(in the rows, 128 means zero)
Known rows, with every way that one mark hangs from another
(zutobam (galof (rulali sapafo vuze)) tuneb): [183 115 153 143 127 121 124 119 110 126 130  43  97  91 144 187 160 141
 151  75 165 128 111 104 155 104  64 142 167 213 184 145 111 165 145  56
 125 111 100 176 139 119 116]
(nofo (takun sapafo)): [ 96 134 117 153 108 152 115 143 146 136 127 121 124 134 118 147 145  89
 156  95 136 156 162 160 114 158 167 158 129 127 109 166 150 160 127 143
 133 137 130 123 100 112 135]
(sapafo labe (rulali vuze) (takun nofo)): [174 125 121  99 249 145 137 134 107 125 111 132 151  98 128 102 100 186
 101 181 130 100 136  98 147 121  82  64 108 133 202 101 162 131 130 142
 131 151 160 137 188  65 129]
(tuneb zutobam): [ 68 140 116 146 125 151 115 119 112 116 132 117 152 112 100 126 111 148
 146 143 113 179 139 161 128 144 134 159  83 100 109 176 132 103 130 122
 172 159  97 137 118 176 118]
(zutobam (galof zulig) tuneb): [136  89 126 172  71 100 105 113 114 128 109  55  71 134 139 133 148 140
 158  81  88 118 130 129 163  88  79 109 176 162 145 141 180 134 168  59
  82 127 122 124 126 118 114]
(nofo takun): [101 151 104 169 136 155 129 122 149 116 155 109 116 155 110 164 127 120
 157 103 137 152 161 168 131 158 140 137 112 112 107 136 172 141 124 139
 129 159 123 121 102 131 111]
(nofo (takun (sapafo labe rulali))): [110 144 112 122 143 151 118 146 149 132  92 123 128 162 122 153 142  90
 159 127 139 120 156 119 132 155 154 145 147 148 146 155 148 180 117 142
 128 111 141 110 123  76 123]
(nofo (takun (bofevek rorem) sapafo)): [123 143 142 132 120 191 121 183 139 141 123 167 130 171 160 148 145  93
 121 114 143 110 126 147  64 129 198 152 122 130  74 155 120 189 129 180
 135 105 134 111  94 143 167]
(vuze (rulali (galof zulig) pepor (sapafo takun))): [ 81 114 184 148  97 107 148  96 116  92 167 109 119  96  90  64  96  66
  72 128 127  94 119 122  76 113 141 109 112 121 136  97 111  19 108  95
 153  90 142  91 105 125 151]
(labe (sapafo rulali)): [105 123 135 131 121 161 132  79 113 135  78 123 180  95 114 139 126 154
 147 144 147  73 131 123 159 159 119 139 171 124  64 122 168  64 157 154
 118 148  75 134 135 146  93]
(galof zulig): [109 105 104 172 106 115 117 112 131 119 130 126 132 110 102 107 116 133
 152 110 106 153 148 163 145 134 100 129 139  97 129 131 162  86 151 106
 115 151 112 116 114 131 145]
(zulig (galof zutobam) tuneb): [130 121  99 124  93  95  98 155 179 150 203  95  85 196 146 118 110  95
 170  94  95 140 151 172 179 146 163 153 173 121 109 131 129 157 163 163
  97 184 156 132  90 155 115]
(zulig (tuneb zutobam)): [ 68 129 115 144 122 119 119 127 115 137 178 125 133 156 110 146 111 133
 160 115  94 205 128 175 159 126 166 156  94  96 114 162 120 113 108 119
 154 147 132 135 109 203  93]
(takun sapafo): [117 114 117 124 122 142 117 128 132 139  98 147 155  99 120  97 133 122
 143 118 130 150 151 151 107 144 159 172 132 133 124 156 120 135 138 137
 129 132 112 138 118 126 161]
(vuze (rulali galof (sapafo labe))): [100 161 159 128 180 155 141 116 127  66 161 134 163 136 106 115  94 111
  97 143 169 115 135 105  66 159 135 127  82 149 181  99  49  68 132 119
 140  82 131 125  95 102 131]
(pado pepor): [131 110 108 149 140 152 116  97 129 132 119 139 150 146 133  92 121  92
 141 109 129 116 142 169 101 154 134 174 117 130  80 104 194 115 168 111
 122 159 104 144 110 152 149]
(silun (rulali (sapafo labe takun) vuze)): [177 133 157 121 193 151  93 118 156  85 111 153 149  98 110 111  57 127
 142 103 168 201 164 115  93 135  97 103  87 156 245  88 103 104 177 105
 162 138 127 114 142 110 176]
(silun rulali): [130 136 125 129 114 150 119  96 161 116 104 153 156 110 116 157 111 140
 161 115 146 190 157 158 137 157 131 124  94 106 144  81 137 126 152 144
 132 153  91 111 144 144 131]
(silun (rulali pepor)): [139 133 124 134  85 123 127  80 178 117  68 139 139 108 122 147 123 131
 141 111 128 191 156 175 136 141 164 129  92  93 126  89 145 117 125 146
 138 148  94  93 154 163 162]
(tuneb (zutobam (galof rulali zulig))): [ 72 103 104 150  53 112 122 124 111 145 152  45 121  82 122 167 129  99
 160 120  94 157 100 113 188 125  75 133 122 128 131 170 132 124 108  54
 150 117 112 133 134 149 109]
(zutobam (galof rulali) tuneb): [160 114 119 127  89 114 149  93 112 136 122  49  75 119 154 174 168 136
 153  89 130  99 102  95 175 113  77 123 161 195 151 119 148 193 131  85
  97 102 100 162 139 105  91]
(rorem (bofevek (takun nofo (sapafo (rulali galof))))): [122 143 135 103 107  92 148 157 104 156 164 159 127 103 115 142 155 158
  96 186 111 139 127  84 123 120 122 112 136  97 113 156  81 118 102 126
 140 144 160 142 179 137  85]
(bofevek rorem): [129 131 128 122 170 164 135 120 118 118 138 162 149 155 143 109  92 148
 125 147 143 130 122 144  90 119 134 146 120 110 104 127 153 138 157 178
 131 148  88 114  91 153 140]
(pepor pado): [ 87 147 127 130 147 145 116 110 131 116  91 172 170 145 138 115 111 172
 132  94 167 163 145 166  97 141 116 161  99 132 104 110 145 127 106 100
 126 121  92 122  81 144 121]
(vuze (rulali (galof zulig zutobam) sapafo)): [ 91 145 157 163 114 131 109 143 133  91 201  86 148 112 102 124 122  66
 104 121 157 119 124 138 136 140 113 135 142 125 144 107  81  39 155 106
 125 111 122 119  64 119 133]
(nofo (takun bofevek (sapafo labe rulali))): [134 155 124 120 135 179 120 173 156 138  85 147 140 166 143 157 162  98
 137 126 142  87 143 112 111 145 175 144 135 151 121 133 110 191 103 150
 128  87 160 115 133 104 146]
(bofevek rorem (takun nofo (sapafo rulali))): [121 132 118  65 142 116 115 130  95 167 131 194 116 156 152 138 152 137
 128 182 140 103 110 136 138  91 140 138 122 120  92 140 177 172 110 164
 140 132 142 113 154 128 123]
(zulig (tuneb (zutobam (galof (rulali pepor vuze))))): [110 111 132 136  96  97 146 128 110 165 164  56 141 101 153 181 136 125
 136 107 100 207 101 159 195  99 151 146 112 141 136 181 109 140  82  81
 161 131 151 138 140 191 119]
(labe (sapafo (takun (bofevek rorem)))): [131 104 159 123 139 183 143 108 103 125 114 170 147 120 155  65  84 138
 106 135 133  41 104 100  64 124 144 102 135 135  60 100 155  81 177 185
 122 123 106 124 108 155 150]
(nagasid (rorem (bofevek (takun nofo sapafo)))): [192 131 123 146 118  80 137 160 149 171 128 149  86 105 103 129 126 213
 106 133  87 165 116 167 132 126 130 123 104  81  99 179  93 155 131 131
 113 161 138 145 148 144 127]
(nagasid (rorem (bofevek takun))): [184 145 138 155 127  89 142 121 149 151 148 151  87 127  98 122  90 220
 111 136  93 165 121 171 132 124 110 124 106  96 103 156 117 140 131 131
 126 170 116 136 116 169 112]
(rorem bofevek): [143 147 116 163 135 136 152 131 147 124 172 122 141 121 111 127 107 185
 124 138 119 150 154 121 108 145 114 132 129  89 101 132  93 109 158 142
 122 173 109 139 123 173 120]
(labe (sapafo (rulali vuze))): [121 123 161 136 153 174 122 102 101 147  75 121 213  49 125 144 127 176
 138 150 162  95 142 145 159 154 111 125 171 143  93 152 166  58 172 152
 140 169  80 144 151 149 110]
(sapafo labe (rulali galof) (takun nofo)): [134 118 134  82 206 132 165 129  93  97 111 151 137 140 112  83  94 139
  81 197 104  92 104  46 114 126  94  58 113 113 200  86 118 110  97 139
 112 106 156 129 176  44  76]
(vuze (rulali sapafo)): [108 161 136 139 166 166 124  94 140 109 177 111 149 118 102 137 114 127
 131 118 184  97 147 158 109 154 142 161  89 135 106  91 117  75 137 126
 141 120 109 131  98 149 146]
(zutobam tuneb): [136 131 132 154 126 129 124  99 114 107 104 122  91 139 118 124 153 167
 151  99 130 129 148 154 126 120 123 133 137 147 135 135 164 145 164 134
 114 149  84 144 122 134 113]
(bofevek rorem (takun nofo (sapafo labe rulali))): [137 140 102  64 162 108 111 130 106 145 114 199 111 177 161 127 139 136
 139 182 135 108 114 116 127  98 134 123 112 137 138 137 160 185 123 161
 132 117 160 105 149  95 139]
(labe sapafo): [111 117 123 158 112 152 129  86 125 120  94 121 166  92 120 117 114 154
 155 116 136 114 142 144 126 171 126 131 139 121  76 129 152  54 179 147
 108 153  85 141 114 147 125]

Rows
[139 149 113 150 126 169 121 174 166 118 100 150 124 164 148 138 148  97
 137  99 131 122 156 135  84 157 188 140 104 146 129 145 102 188 118 147
 119  93 168 121 109 109 177]
(nofo (takun bofevek (sapafo labe)))
[181 132 105 110 179 165 129 207 142 124  83 187 149 163 181 114 147 146
 102 149 131  99 111 117  56 124 188 118  92 111 122 133  60 181 145 186
  97  87 159 128 136 108 204]
(takun (bofevek rorem) nofo (sapafo labe))
[126 129 106  91 135 109 114 136 102 150 149 190 111 155 155 118 136 135
 134 154 130 140 123 155 106 103 147 132  95 115 100 149 167 166 127 159
 134 136 150 120 132 128 155]
(bofevek rorem (takun nofo sapafo))
[140 149 106 110 114  92 136 141 127 172 169 148 111 115 121 155 154 170
 128 167 117 128 145 112 151 123 118 122 131  98  91 147 116 137 119 127
 133 155 159 139 177 152 107]
(rorem (bofevek (takun nofo (sapafo rulali))))
[180 118 130 173  63  61 117 131 143 126 124  37  72  65 144 167 204 107
 141  74 126 143 128 164 237 105  82 109 204 163 175 153 161 151 169 106
 126 160  95 132 113 119 170]
(galof (rulali pepor vuze) zulig (zutobam tuneb))
[128 119 163 117 140 125 126 131 133  82 141 157 142 110  83 121  88  95
 102 127 142 189 118  91  75 137 104  92  83  88 188  66  75  65 131 105
 147 115 115 127 159 106 102]
(silun (rulali galof (sapafo (takun nofo))))
[157 120 104 172  26  43 131 112 159 117 124  43  42 116 130 157 204  81
 152  74 104 122 118 146 233 110  85 117 208 144 145 128 162 152 152 110
 102 137  90 123  99 116 151]
(galof (rulali pepor) zulig (zutobam tuneb))
[122 147 153 108 128 193 120 182 128 159 113 165 145 173 156 166 156  92
 116 139 157  73 115 130  93 119 191 162 148 136  65 145 136 193 111 188
 142  94 125 102 120 143 126]
(nofo (takun (bofevek rorem) (sapafo rulali)))
[ 87 123 109 128  84 137 135 112 111 142 145  52 135  92 133 172 126 118
 151 134 115 155  96 108 169 131  94 151 101 140 122 165 116 143 101  84
 155 117 107 155 137 153 102]
(tuneb (zutobam (galof rulali)))
[ 80 132 158 116 117 154 130 154 115 137 113 132 152 130 110 154 152  72
 121 138 139 136 132 112 111 149 160 149 157 130 125 165 129 142  91 142
 144 111 121 117 130  99  73]
(nofo (takun (sapafo (rulali galof))))
[208 134 134 139 248 159 111 178 134  90 131 145 147 114 125  92  92 168
  94 126 151 129 138 113  66 116 111  97  76 136 194 103  69  99 153 109
 137 125 173 157 150 114 195]
(rulali (sapafo labe (takun bofevek nofo)) vuze)
[147 159  88 150 125  89 143 124 137 139 204 134 101 134 121 152 131 202
 128 155 110 158 156 135 137 132 106  99  94  80  93 128 125 116 134 125
 120 180 159 144 157 168 115]
(rorem (bofevek (takun nofo)))
[ 95 112 143 113 120 115 141  82 113 146  44 129 151 108 134 102 128 159
 111 128 135  58 110 123 130 130 121  96 145 109  47  96 189  58 105 132
 116 123 106 113 154 133 105]
(labe (sapafo (rulali (pepor pado)) (takun nofo)))
[165 146 104 137  98 104 136 113 141 116 150  67  72 126 139 172 187 109
 155  89 149 109 116 122 219 136  80 135 181 173 154 112 140 185 157 137
 104 137  77 166  94 104 112]
(galof rulali (zutobam tuneb))
[130 137  97  99 124  96 105  88 130 130 112 183 106 142 137  82 122 124
 164 134 120 158 163 135 121 129 136 146  96 171 169 141 148 162 123 107
 133 125 166 122 114 101 173]
(bofevek (takun (sapafo labe)))
[125 117 158  75 191 140 157 102  90  94  99 165 142 137 111  56  70 122
  91 187 114  91 108  38  93 121  97  84 132 149 210  85 125 111 104 137
 137 101 141 116 147  60  80]
(sapafo labe (rulali galof) takun)
[ 99 124 174  73 162 108 154  95 110  92  37 180 148 155 136  47  83 127
  68 158 125 111 110  66  71 101 122 102 123 152 179  86 125 112  58 109
 143  77 133  83 124  85 103]
(sapafo labe (rulali galof (pepor pado)) takun)
[154  91 132 160 106  88 121 140 126 155 199  55 131  92 135 185 121  95
 156  67 131 173 102 125 194 102  67 141 172 164 178 132 101 118 117  32
 124 103 152 146 121 136 123]
(zutobam (galof (rulali sapafo vuze) (zulig tuneb)))
[167 127 121 137 178 156 121 147 136 107 163 141 116 139 102  95 111 134
 101 118 137  97 115 115  74 116 125 130  92 100 109  76  90  87 118 114
 132 117 143 157 138 140 157]
(rulali (sapafo (takun bofevek nofo)))
[110 153 150 134 117 133 153 113 141 108 153  87 153 112 139 119 144 101
  67 153 144 113 128 159 145 143 177 121 114 128 107 104 107  75 123 167
 126 127 122 113  95 137 153]
(vuze (rulali (galof zutobam) pepor))
[130 117 104  99 150 138 124 152 124 160  91 131 154  94 116 148 174 141
 125 155 131 104 127 136 150 137 140 150 137  94 101 139 127 139 107 150
 116 131 122 144 177 108 119]
(takun nofo (sapafo rulali))
[143 139  92  90 157 101 111 134 118 129 132 197  98 178 163 110 123 141
 140 157 128 139 128 135  97 110 142 117  86 129 151 147 144 184 137 156
 122 127 168 113 127  99 172]
(bofevek rorem (takun nofo (sapafo labe)))
[140 118 167  76 155 184 143 217  94 150  89 193 194 128 160 130 170 133
  53 193 142  72  73  94  67 102 183 129 134  94  86 138  56 147 101 194
 125  83 130 134 170 128 122]
(takun (bofevek rorem) nofo (sapafo (rulali galof)))
[145  93 118 158  44  82 134 102 114 139 129  45  63 104 144 167 170 117
 172  70 108 106 101 100 195 103  53 110 185 183 162 123 166 168 147  59
  93  99 109 141 136  98 100]
(zutobam (galof rulali zulig) tuneb)
[139 118 114  90 119 108 133 110 165  99 160 115  72 145 109  83  74  86
 159 109 134  76 132  71  89 167  90 137 138 159 178 106 104 161 141 123
 143 125 134 142 129  81 137]
(zulig (galof (rulali (sapafo labe takun))))
[ 78  95 183 178  86  82 128 163  96 120 133 115 171  73 111 114 123 118
  95 129  76 250 123 181 131  98 165 111 119  93 168 215  90  49  98  86
 177 152 148 103 134 189 132]
(rulali (galof (zulig (tuneb zutobam))) pepor vuze)
[122 142 127 152 106 177 122 172 151 142 121 139 134 143 138 146 164  98
 129 100 140 121 147 153  89 147 195 158 116 132  84 152 118 168 111 150
 133 106 146 129 113 138 156]
(nofo (takun bofevek sapafo))
[109 129 180 123 124  94 109 131 139  78 106 127 129 164 117  58  86  70
  65 103 148 160 105 105  66  92 124 158 142 133 136 106  77  57  87  76
 147  98 108 113  50 130 136]
(rulali (galof zutobam) (pepor pado) (sapafo takun))
[130 156 133 151 147 194 132 165 142 121 148 156 124 193 154 164 127 120
 117 119 149 109 123 157  81 131 177 132 110 114  70 124 140 168 128 185
 132 128 126 109  92 162 142]
(nofo (takun (bofevek rorem)))
[141 121  94 110  47  57 136 134 194 156 190  74  63 175 154 152 143  71
 157  84 100 125 125 156 212 148 164 155 181 129 109 122 114 185 122 163
 110 160 149 131 109 153 131]
(zulig (galof (rulali pepor) zutobam) tuneb)
[153 158  92 111 131  84 134 143 138 151 149 151 106 135 130 144 148 176
 133 170 109 123 153  91 141 129 113 107 126 112 132 143  98 151 125 128
 122 141 176 133 175 121 126]
(rorem (bofevek (takun nofo (sapafo labe rulali))))
[124  83 102 166  91  89 119 123 128 157 170  77 114 147 144 138 107 114
 161  86  76 161 120 147 182  97 110 124 158 126 134 119 155 112 126  67
  81 120 166 116 115 147 117]
(zutobam (galof (zulig tuneb)))
[105  91 157  97 155  91 149 118  92 111 139 158 123 155 106  61  75  87
 113 154  78 116 106  56 135  98 100  70 165 138 220  91 137 100  97 106
 117  91 170  95 136  72  68]
(sapafo labe (rulali (galof (zulig tuneb))) takun)
[ 87 113 169 123 117 153 147  98  92 123  76 138 198  84 112 126 121 134
 112 165 145  89 111  95 130 157 117 123 176 121  91 132 126  39 140 146
 121 130  79 136 138 127  64]
(labe (sapafo (rulali galof)))
[139 142  82  81 145  94 114 112 125 146 107 169 107 146 133 131 159 147
 151 165 126 122 144 125 159 128 126 127 104 138 151 128 153 165  97 118
 127 122 175 129 171  83 136]
(bofevek (takun nofo (sapafo labe rulali)))
[158 123 123  91 182 166 151 136 108 151 127 152 131 126 126 110 137 164
  83 174 126  45 104  99 134 106 125  90 110  95  87  58 150 128  90 156
 118 124 144 142 188 123 112]
(sapafo rulali (takun bofevek nofo))
